Each row was made from one small tree. The marks that hang from a mark follow it in brackets, in the order of their numbers. Every link used is in the known rows. Write each row's tree.
In the rows, 128 means zero.
Known rows:
K_173{K_576{K_371{K_439}}}: [123 137 125 132 132 145 152 151 103 130 121 135 143 142 132 130 139 123
 124 120 126 144 134 125 110 155 115 127 100 131 174 150 123 144 153 100
 141 119 136]
K_979{K_515{K_72} K_576{K_371} K_849{K_891}}: [183 129 126 144 106 181 135 181 117 112  90 187 164 158 139  96 159 111
 142 136  72 135  95  90 137 138 103 155 152  57 197 145 119 133 155 118
 187 106 178]
K_291{K_439{K_494{K_796}}}: [126 150 121 128 107 135 148 126 111 128 110 117 137 165 162 129  95 133
 128 170 146 143 136 114 140 119 102 131 130 126 142 124 130 131 152 112
 155 123 137]
K_21{K_979{K_515{K_72{K_543} K_689} K_849}}: [151 128 123 118 111 124 100 152 102 112  97 173 158 150 137 180 160 108
 161 154  85 129  86 101 129 148 140 133 118  96 153 136 142 127 148 110
 146 121 164]
K_439{K_291 K_494{K_796{K_914}}}: [119 146 105 115  88 111 134 112 132 129 106 133 154 146 182 131 108 115
 114 177 137 155 131 130 156 113  98 132  95 107 173 121 132 127 157 140
 124 110 124]
K_849{K_979}: [125 144 134 126 126 106 142 147  92 123 120 147 152 138 126 158 110 116
 116 153 121 146 109 122 129  96 112 116 135 131 146 131 129 136 153 125
 169 133 145]
K_576{K_371}: [126 126 138 136 123 122 151 153 106 130 100 131 146 144 110 138 132 119
 112 140 130 126 124 104 127 118 133 129 133 123 173 135 121 142 148 128
 142 123 138]
K_439{K_291 K_494{K_796}}: [125 155  95 112  95 123 137 121 130 125 116 126 154 153 173 104 110 119
 115 186 131 149 140 130 149 114  89 130 109  99 160 130 134 127 153 145
 121 115 121]
K_515{K_674 K_689}: [122 125 149 132  91 105 129 135 103 126  97 117 157 136 104 175 169 102
 120 142 129 107 128 102 140 119 113 118 148 126 124 154 153 118 142 100
  77 119 137]
K_21{K_849 K_979{K_515 K_576}}: [173 110 153 119 119 115 110 182 135 111 100 172 156 173 145 146 126 123
 165 144  59 148 114  99 122 148 138 137 117 143 199 150 136 137 165 124
 170 120 175]
K_689{K_515{K_72{K_543{K_452}} K_576{K_371} K_674}}: [167 135 152 129  97 123 132 136  98 116 114 140 165 131 110 210 183 102
 138 137 100 115  71  76 177 114 130 123 123 101  88 148 142 125 133  85
  61  94 118]
K_599{K_371{K_439{K_291 K_494{K_796}} K_576}}: [125 151 100 122 133 143 148 161  88 125 109 118 149 130 126 109 129 147
 107 158  80 157 143 127 122 146  62 126  79  93 156 149 124 143 153 113
 138 125 112]
K_21{K_849{K_891 K_979{K_576}}}: [160 150 152 134 140 115 153 163 117 115 114 177 159 166 127 142 114 108
 123 133  83 158 114 110 124  99  86 133 149 125 211 147 134 134 166 120
 185 121 158]
K_576{K_371{K_439{K_494}}}: [115 133 114 135 109 137 151 142  95 127 101 117 142 134 123 137 149 120
 110 150 131 137 122 110 127 146 101 130 137 109 177 138 123 152 152 118
 156 124 131]
K_21{K_979}: [127 120 145 116 133  92 123 149 106 121 112 137 152 150 121 170 109 108
 138 157 117 139 113 113 118 135 152 122 113 140 169 135 133 134 151 132
 117 122 145]
K_515{K_72{K_543 K_674} K_576{K_371}}: [132 157 148 122 114 140 150 138  94 129 103 171 149 139 125 203 174 104
 142 143 103 140  83  78 148  95 113 126 133 112 110 116 138 142 139 103
 116  75 119]
K_371{K_439 K_494{K_796{K_914}} K_576}: [124 156 137 118 122 121 133 130  98 122 104 144 159 124 163 139 103 122
 117 150  67 179 163 132  86 218  87 119  36 120 152 131 137 150 161  88
 122 129 101]
K_599{K_371{K_439}}: [119 142 121 130 147 144 141 176  83 120  99 107 141 130  84 130 113 127
 123 144 107 140 127 122 116 119 116 125 103 109 154 146 125 137 148 100
 119 145 128]
K_515{K_72{K_543{K_452} K_674} K_576{K_371} K_689}: [131 144 142 130 111 117 151 119  88 120  94 180 147 130 128 223 201  94
 132 130 105 117  68  71 160 105  95 130 143 119  93 125 147 134 132 102
  92  94 122]
K_211{K_543}: [127 149 133 108 119 133 138 148 106 113 109 129 149 166 129 121  74 105
 117 152 154 171 120 124 129  98 131 124 129 107 148 127 132 128 146 114
 110 140 122]
K_979{K_515{K_72} K_576{K_371{K_494}} K_849}: [169 121 123 141  94 175 118 174 128 109  92 178 162 138 160  97 170 121
 147 141  64 128 112  97 128 173 124 152 144  77 169 140 124 136 149 113
 185 112 177]
K_979{K_576{K_371{K_494}} K_849}: [139 121 135 144 125 152 145 169 118 117  96 159 158 134 136 100 165 118
 133 123  90 125 133 112 106 174 123 147 156  97 197 138 124 145 151 132
 186 120 168]
K_849{K_891 K_979{K_515{K_689} K_576{K_371}}}: [153 132 123 139 112 131 154 150  89 118 104 183 160 157 131 141 153 110
 108 139  95 152  90  92 155 119  69 128 167  95 185 146 124 141 164 124
 216 108 160]
K_515{K_576{K_371{K_439{K_291}}} K_689}: [124 131  95 138  97 115 157 144  71 127  95 133 148 135 139 173 182 117
 115 122 142 120 128  95 131 150  64 116 132 104 142 144 144 138 145 119
  94 108 125]
K_849{K_891 K_979{K_515{K_72}}}: [157 157 123 125 114 127 136 146  99 115 118 174 163 156 135 150 105  99
 112 168 101 162  82 104 154  91  90 121 131  94 156 132 128 125 159 111
 165 115 146]
K_980{K_796{K_494}}: [126 141 151 112  85 138 135 151 112 133  77 123 173 160 124 112  82 114
 145 165 147 150 106 128 138 105 127 121 123 102 160 119 135 131 152 130
 114 144 116]
K_173{K_576{K_371{K_494}}}: [120 134 126 128 129 125 147 136 126 127 124 141 148 140 147 126 141 114
 116 125 129 140 141 122 118 165 134 127 112 144 170 139 125 137 151 108
 140 107 135]
K_599{K_371{K_439{K_291 K_494{K_796}}}}: [117 155  97 124 129 147 143 153  94 120 107 104 142 133 120 110 119 133
 114 166 107 147 136 129 134 126  87 129  93  95 164 147 126 135 151 112
 122 132 118]
K_94{K_439{K_291 K_494{K_796{K_914}}}}: [116 144 106 118 106  90 149 141 128 127  85 133 146 158 180 141  88 114
 134 181 123 169 125 118 137 125  98 127 113 110 189 108 134 127 157 143
 146 122 133]
K_796{K_494 K_914}: [104 115 151 121  81 106 124 132 126 135  73 147 164 139 140 193 106 111
 129 139 154 157 102 120 148 107 133 126  96 128 178 114 133 121 160 124
 129 120 125]
K_979{K_515{K_72{K_674} K_689} K_849{K_891}}: [165 140 124 131 106 151 122 161 110 118  81 179 163 155 129 133 150  90
 133 156  93 137  85  89 138 117  90 137 129  66 149 130 143 112 152 101
 152 125 162]
K_515{K_72 K_689}: [136 138 130 131  99 112 122 122 106 120 100 140 152 141 129 179 135  98
 127 150 130 114 123 100 134  98 116 126 137 104 116 143 148 112 137 103
  79 118 136]
K_689{K_515{K_72 K_576{K_371{K_439 K_494}} K_674}}: [162 133 143 134  84 126 129 134  90 118 111 116 167 124 123 194 178 102
 127 144 106 121 107  79 154 160 113 115 113  97  99 156 148 123 137  71
  60  87 117]
K_291{K_439}: [119 130 133 136 124 135 146 156 103 134 108 124 141 157 135 139  91 131
 126 153 136 143 125 114 125 116 119 124 130 135 139 121 129 131 147 109
 140 136 146]
K_21{K_849 K_979{K_576}}: [157 116 165 124 138 100 125 168 128 114 107 163 154 166 133 161 124 118
 157 135  71 141 124 106 109 142 138 137 127 151 209 152 138 138 160 127
 151 115 167]
K_173{K_576}: [131 139 128 119 130 127 138 151 125 128 124 141 149 150 140 127 113 112
 137 129 139 145 135 132 117 123 132 124 105 137 150 140 130 127 153 113
 121 121 140]
K_849{K_891 K_979{K_515{K_72 K_674 K_689} K_576}}: [160 141 140 135  91 132 135 139  94 113 113 179 169 150 133 162 160  99
 119 152  82 146  83  91 164 109  69 127 166  92 148 157 140 123 156  99
 159  94 159]

Write each row's tree:
[118 152 112 127 127 144 151 130 113 127 130 138 149 139 163 107 135 125
 113 137 105 156 154 134 108 191 104 127  71 129 178 150 129 141 154  98
 125 113 123] | K_173{K_576{K_371{K_439{K_291} K_494{K_796}}}}
[129 136 129 132  81 125 155 144  84 123 103 111 149 126 124 175 200 114
 125 134 136 116 118  91 148 150  85 119 148 120 140 150 140 142 146 104
  88  86 124] | K_515{K_576{K_371{K_439{K_494}}} K_674}
[123 147 105 117 102 129 141 136  98 133 109 139 158 132 174 129 122 136
 110 163  86 178 142 134 116 173  47 123  62  95 159 134 131 150 160 118
 136 120 109] | K_371{K_439{K_291 K_494{K_796{K_914}}} K_576}
[105 139  86 120  99 140 134 146 105 128 112 116 153 132 150 118 127 118
 112 174 123 160 124 135 128 144  76 123 113  94 159 130 135 142 152 126
 120 134 124] | K_371{K_439{K_291 K_494}}
[169 140 114 137  95 159 144 187  88 114  89 151 163 145 122 125 187 108
 136 129 101 129  95  91 138 162  78 131 130  75 176 146 134 133 158 102
 131 110 152] | K_979{K_515{K_576{K_371{K_439}} K_674} K_849{K_891}}
[151 105 140 115 113 122 110 172 116 116 103 159 157 160 141 141 122 118
 159 157  86 148 105 105 130 151 146 130 122 127 165 140 129 140 158 135
 155 116 164] | K_21{K_979{K_515 K_576}}
[114 145 121 129 121 135 148 121 115 130 121 144 149 134 170 129 134 122
 113 130 110 161 147 134 114 192 111 128  60 135 189 142 127 140 157  94
 129 109 125] | K_173{K_576{K_371{K_439{K_291} K_494{K_796{K_914}}}}}
[112 139 113 134 101 134 152 125  99 131 100 126 145 135 151 139 139 125
 104 156 120 149 127 118 135 152  90 133  97 107 195 135 122 148 155 118
 146 116 125] | K_576{K_371{K_439{K_291 K_494{K_796{K_914}}}}}
[123 150 105 126 118 147 155 129 111 129 127 133 144 146 162 112 142 129
 118 139 125 150 142 130 123 160  92 132  89 120 180 153 124 142 155 109
 141 109 128] | K_173{K_576{K_371{K_439{K_291 K_494{K_796}}}}}
[137 156 137 123  73 119 127 118  89 118 104 147 158 132 124 236 211  95
 150 133 117 107 101  82 160 104  98 118 154 103  77 148 166 118 131  80
  36  74 118] | K_515{K_72{K_543} K_576 K_674 K_689}
[143 166 122 113 105 134 131 141 101 117 112 160 154 143 139 195 143 101
 159 143 120 138 100  99 141  89 120 123 129  99 100 121 145 130 139 108
  75  92 116] | K_515{K_72{K_543} K_576}
[158 134 111 131  96 128 132 139  94 121 114 129 166 131 146 172 149 108
 120 151 109 137 111  90 148 155 102 116  98  83 113 142 142 126 140  95
  78  98 116] | K_689{K_515{K_72 K_576{K_371{K_439{K_291} K_494}}}}
[140 148 141 131 137 122 158 150  94 118 121 172 162 154 123 138 111 101
 114 144 105 164 100 114 135 100  84 126 160 105 185 138 126 139 162 131
 183 111 151] | K_849{K_891 K_979{K_576}}
[132 130 145 139 124 123 155 152  91 123 117 161 152 139 129 146 141 127
 118 137 101 141 110 109 132 113 105 128 160 127 169 142 119 148 154 131
 204 113 159] | K_849{K_979{K_576{K_371}}}
[131 136 118 129 109 108 151 147 103 119 102 136 150 136 142 156 152 109
 120 131 139 127 132  97 130 150 116 119 135 127 145 124 134 140 148 127
 108  99 123] | K_515{K_576{K_371{K_494}}}
[153 136 155 140 130 116 150 164 114 119 110 169 151 153 133 148 137 129
 126 126  81 139 123 107 122 109 104 135 148 142 198 150 129 143 160 120
 203 122 164] | K_21{K_849{K_979{K_576{K_371}}}}
[116 150 118 125 140 131 141 151  93 123 105 129 154 117 136 125 114 139
 102 150  59 169 154 133 108 187  84 123  41 111 163 140 127 142 155  94
 120 126 105] | K_599{K_371{K_439{K_291} K_494{K_796{K_914}} K_576}}
[122 142 129 130 101 127 146 117 112 130 101 123 136 159 170 151  93 130
 127 162 152 149 129 114 147 118 109 133 119 133 152 117 128 130 154 108
 157 118 139] | K_291{K_439{K_494{K_796{K_914}}}}
[153 150 132 131  93 117 134 131  91 116 113 166 166 149 125 175 149  94
 107 161 100 143  81  93 166 100  76 118 148  97 142 149 142 117 154  93
 142 103 147] | K_849{K_891 K_979{K_515{K_72 K_674 K_689}}}
[127 154  96 115 108 138 144 143  97 130 118 133 158 138 167 107 123 139
 111 171  82 173 149 134 111 173  41 122  72  88 150 141 133 150 157 122
 135 125 106] | K_371{K_439{K_291 K_494{K_796}} K_576}
[141 113 137 135  80 167 125 170 114 118  96 141 160 132 136 109 180 125
 131 149  63 142 121  99 137 196 111 132 132 111 155 154 131 150 155  96
 154 111 151] | K_979{K_515{K_674} K_576{K_371{K_439 K_494}}}
[135 149 140 134  74 123 141 115  82 121 101 148 154 129 117 239 236 102
 137 124 115  98  99  70 164 114  96 122 164 105  99 152 156 127 130  80
  58  63 120] | K_515{K_72{K_543} K_576{K_371} K_674 K_689}
[154 157 145 131 142 103 152 156 113 117 115 166 157 164 121 153 104 105
 112 140  98 155 113 111 125  92  90 127 135 129 206 141 136 129 165 115
 172 129 148] | K_21{K_849{K_891 K_979}}
[120 137 113 129 120 142 152 139 108 129 120 131 142 140 144 129 152 122
 122 127 137 144 132 124 121 155 106 129 115 127 174 147 123 145 154 105
 153 112 136] | K_173{K_576{K_371{K_439{K_494}}}}
[105 157 113 120 109 129 128 121 109 122 109 131 158 127 172 126  96 112
 111 170  89 175 151 143 107 197 101 123  42 115 170 127 142 137 157  97
  92 134 109] | K_371{K_439{K_291} K_494{K_796{K_914}}}
[169 134 148 121 108 119 127 149 101 126 105 140 164 145 127 189 127  96
 142 154 120 137  93  80 153  96 120 115 107  99  79 131 146 116 142  99
  88 100 124] | K_689{K_515{K_72{K_674} K_576}}
[165 165 148 126 115 128 133 154 118 114 115 181 163 162 124 170 138 105
 127 151  63 158  88 100 148  92  93 129 132 115 178 144 142 128 161  88
 165 112 147] | K_21{K_849{K_891 K_979{K_515{K_72{K_543} K_674}}}}
[137 143 142 136  83 112 144 112  88 112 103 156 153 122 120 234 233  97
 132 121 106  92  79  72 172 118 100 129 157 117  94 152 154 127 126  86
  40  82 122] | K_515{K_72{K_543{K_452}} K_576{K_371} K_674 K_689}
[154 122 163 133 146 101 144 152 128 112 108 172 159 168 130 155 140 104
 128 133  65 150 120  94 117 172 120 140 138 139 252 152 134 143 165 123
 164  96 158] | K_21{K_849{K_891} K_979{K_576{K_371{K_494}}}}
[108 143 115 128 143 138 135 162  94 114 103 106 145 118 100 125 118 119
 113 150  96 147 138 126 112 159 120 123  99 115 153 138 131 138 149  94
 116 141 120] | K_599{K_371{K_439 K_494}}
[125 129 120 139  69 111 153 127  73 122  92 112 148 124 124 199 230 109
 118 123 145 100 123  81 152 156  65 117 163 115 127 159 152 135 142  97
  83  86 124] | K_515{K_576{K_371{K_439{K_494}}} K_674 K_689}
[121 155 119 118 101 132 134 125 100 121  99 118 144 139 150 144 107 111
 131 162 132 158 133 128 123 140  99 129  90 108 163 132 134 141 159 106
 127 132 120] | K_371{K_439{K_494{K_796{K_914}}}}
[162 136 151 124 120 127 138 140  99 122 107 159 160 138 118 200 158  99
 137 144  98 136  63  74 167 104 126 124 112 101  88 126 137 131 138  99
 102 103 119] | K_689{K_515{K_72{K_543{K_452} K_674} K_576{K_371}}}
[125 138 109 119 111 132 139 155  92 128 107 128 154 130 141 130 134 128
 118 154 100 164 135 124 106 166  63 120 107  99 140 135 131 155 156 116
 150 129 117] | K_371{K_439{K_494} K_576}
[176 126 144 121 105  87 124 159 113 109  96 164 161 173 132 195 165  97
 144 137  87 134 102  77 145 148  98 123 125 135 191 157 155 120 163 103
 107  96 153] | K_21{K_849{K_891} K_979{K_515{K_576 K_674 K_689}}}
[177 124 131 126 118  89 134 160 109 111  93 173 155 178 137 186 157 104
 136 131  94 136 103  75 139 148  99 127 126 129 211 149 143 129 166 116
 142 100 154] | K_21{K_849{K_891} K_979{K_515{K_576{K_371} K_689}}}
[175 141 117 127  94 146 132 188 106 112  91 155 167 153 128 125 165  99
 145 137 112 130  97  96 144 137  92 128 134  80 156 137 140 121 158 112
 116 112 155] | K_979{K_515{K_576 K_674} K_849{K_891}}
[121 134 108 123 123 138 142 174  89 136 116 140 163 129 139 117 120 137
 109 153  71 171 138 134  95 171  58 115  71  98 146 138 132 151 153 119
 119 138 116] | K_371{K_439{K_291} K_576}
[112 147 106 126 123 138 141 145  95 123  98 110 142 128 128 132 117 130
 114 159 110 152 129 129 140 124  94 131  82 102 175 139 124 134 153 108
 126 127 121] | K_599{K_371{K_439{K_291 K_494{K_796{K_914}}}}}
[150 144 116 128  88 104 132 127  93 115  98 146 152 141 147 201 156  96
 141 132 147 108 121  87 142 101  93 119 143 103  95 140 155 112 135 107
  52  95 128] | K_515{K_72 K_576 K_689}
[180 124 119 149  97 170 134 167 108 112  82 189 163 157 139 115 182 107
 138 128  81 121  98  82 142 142  87 153 165  52 187 153 129 127 153 113
 182 106 179] | K_979{K_515{K_72 K_689} K_576{K_371} K_849{K_891}}
[130 166 127 116 130 133 137 140  97 119 115 137 159 132 153 113 105 127
 117 158  61 173 171 131  78 218  80 117  50 112 138 141 140 150 158  93
 120 135  98] | K_371{K_439 K_494{K_796} K_576}
[120 143 114 128 111 137 152 122 113 133 119 139 144 141 169 134 140 126
 118 132 129 155 136 130 129 160  99 133  78 126 191 145 122 141 158 105
 143 104 130] | K_173{K_576{K_371{K_439{K_291 K_494{K_796{K_914}}}}}}
[148 140 139 131  68 103 130 122  91 116 100 132 157 131 132 217 196  94
 137 134 134  93 117  80 155 110  93 117 152 113  85 157 164 107 130  87
  20  77 128] | K_515{K_72 K_576 K_674 K_689}
[115 139 120 130 129 139 147 139 111 126 123 135 146 133 144 125 144 117
 117 126 119 150 143 127 106 188 119 125  97 136 172 144 127 144 153  96
 138 116 130] | K_173{K_576{K_371{K_439 K_494}}}
[177 136 130 122 102 117 123 148 102 119 110 132 164 147 132 183 122 100
 145 146 133 128 104  88 151 100 126 115 111  90  89 138 143 114 141 103
  71 105 123] | K_689{K_515{K_72 K_576}}
[132 151 139 119 110 113 137 122  95 116  98 179 151 133 134 219 176  86
 145 139 107 126  70  83 156  94  97 126 134 117  72 120 156 125 133 103
  70 104 120] | K_515{K_72{K_543{K_452} K_674} K_576 K_689}
[164 140 150 127  90 132 130 137  93 124 111 134 166 137 109 214 186 105
 141 139 106 120  88  74 169 110 128 118 127  91  93 149 144 126 136  81
  76  79 117] | K_689{K_515{K_72{K_543} K_576{K_371} K_674}}
[116 142 108 127 132 141 140 162  91 118  99 101 139 127 100 130 127 124
 119 153 121 140 124 121 131 119 105 128 121 104 158 141 125 138 150 107
 136 135 127] | K_599{K_371{K_439{K_494}}}
[162 130 144 134 106 195 125 183 116 122  86 199 159 146 135 121 184 123
 162 143  45 143  78  89 136 132 119 154 144  74 155 129 123 147 150 109
 215 107 175] | K_979{K_515{K_72{K_543 K_674}} K_576{K_371} K_849}
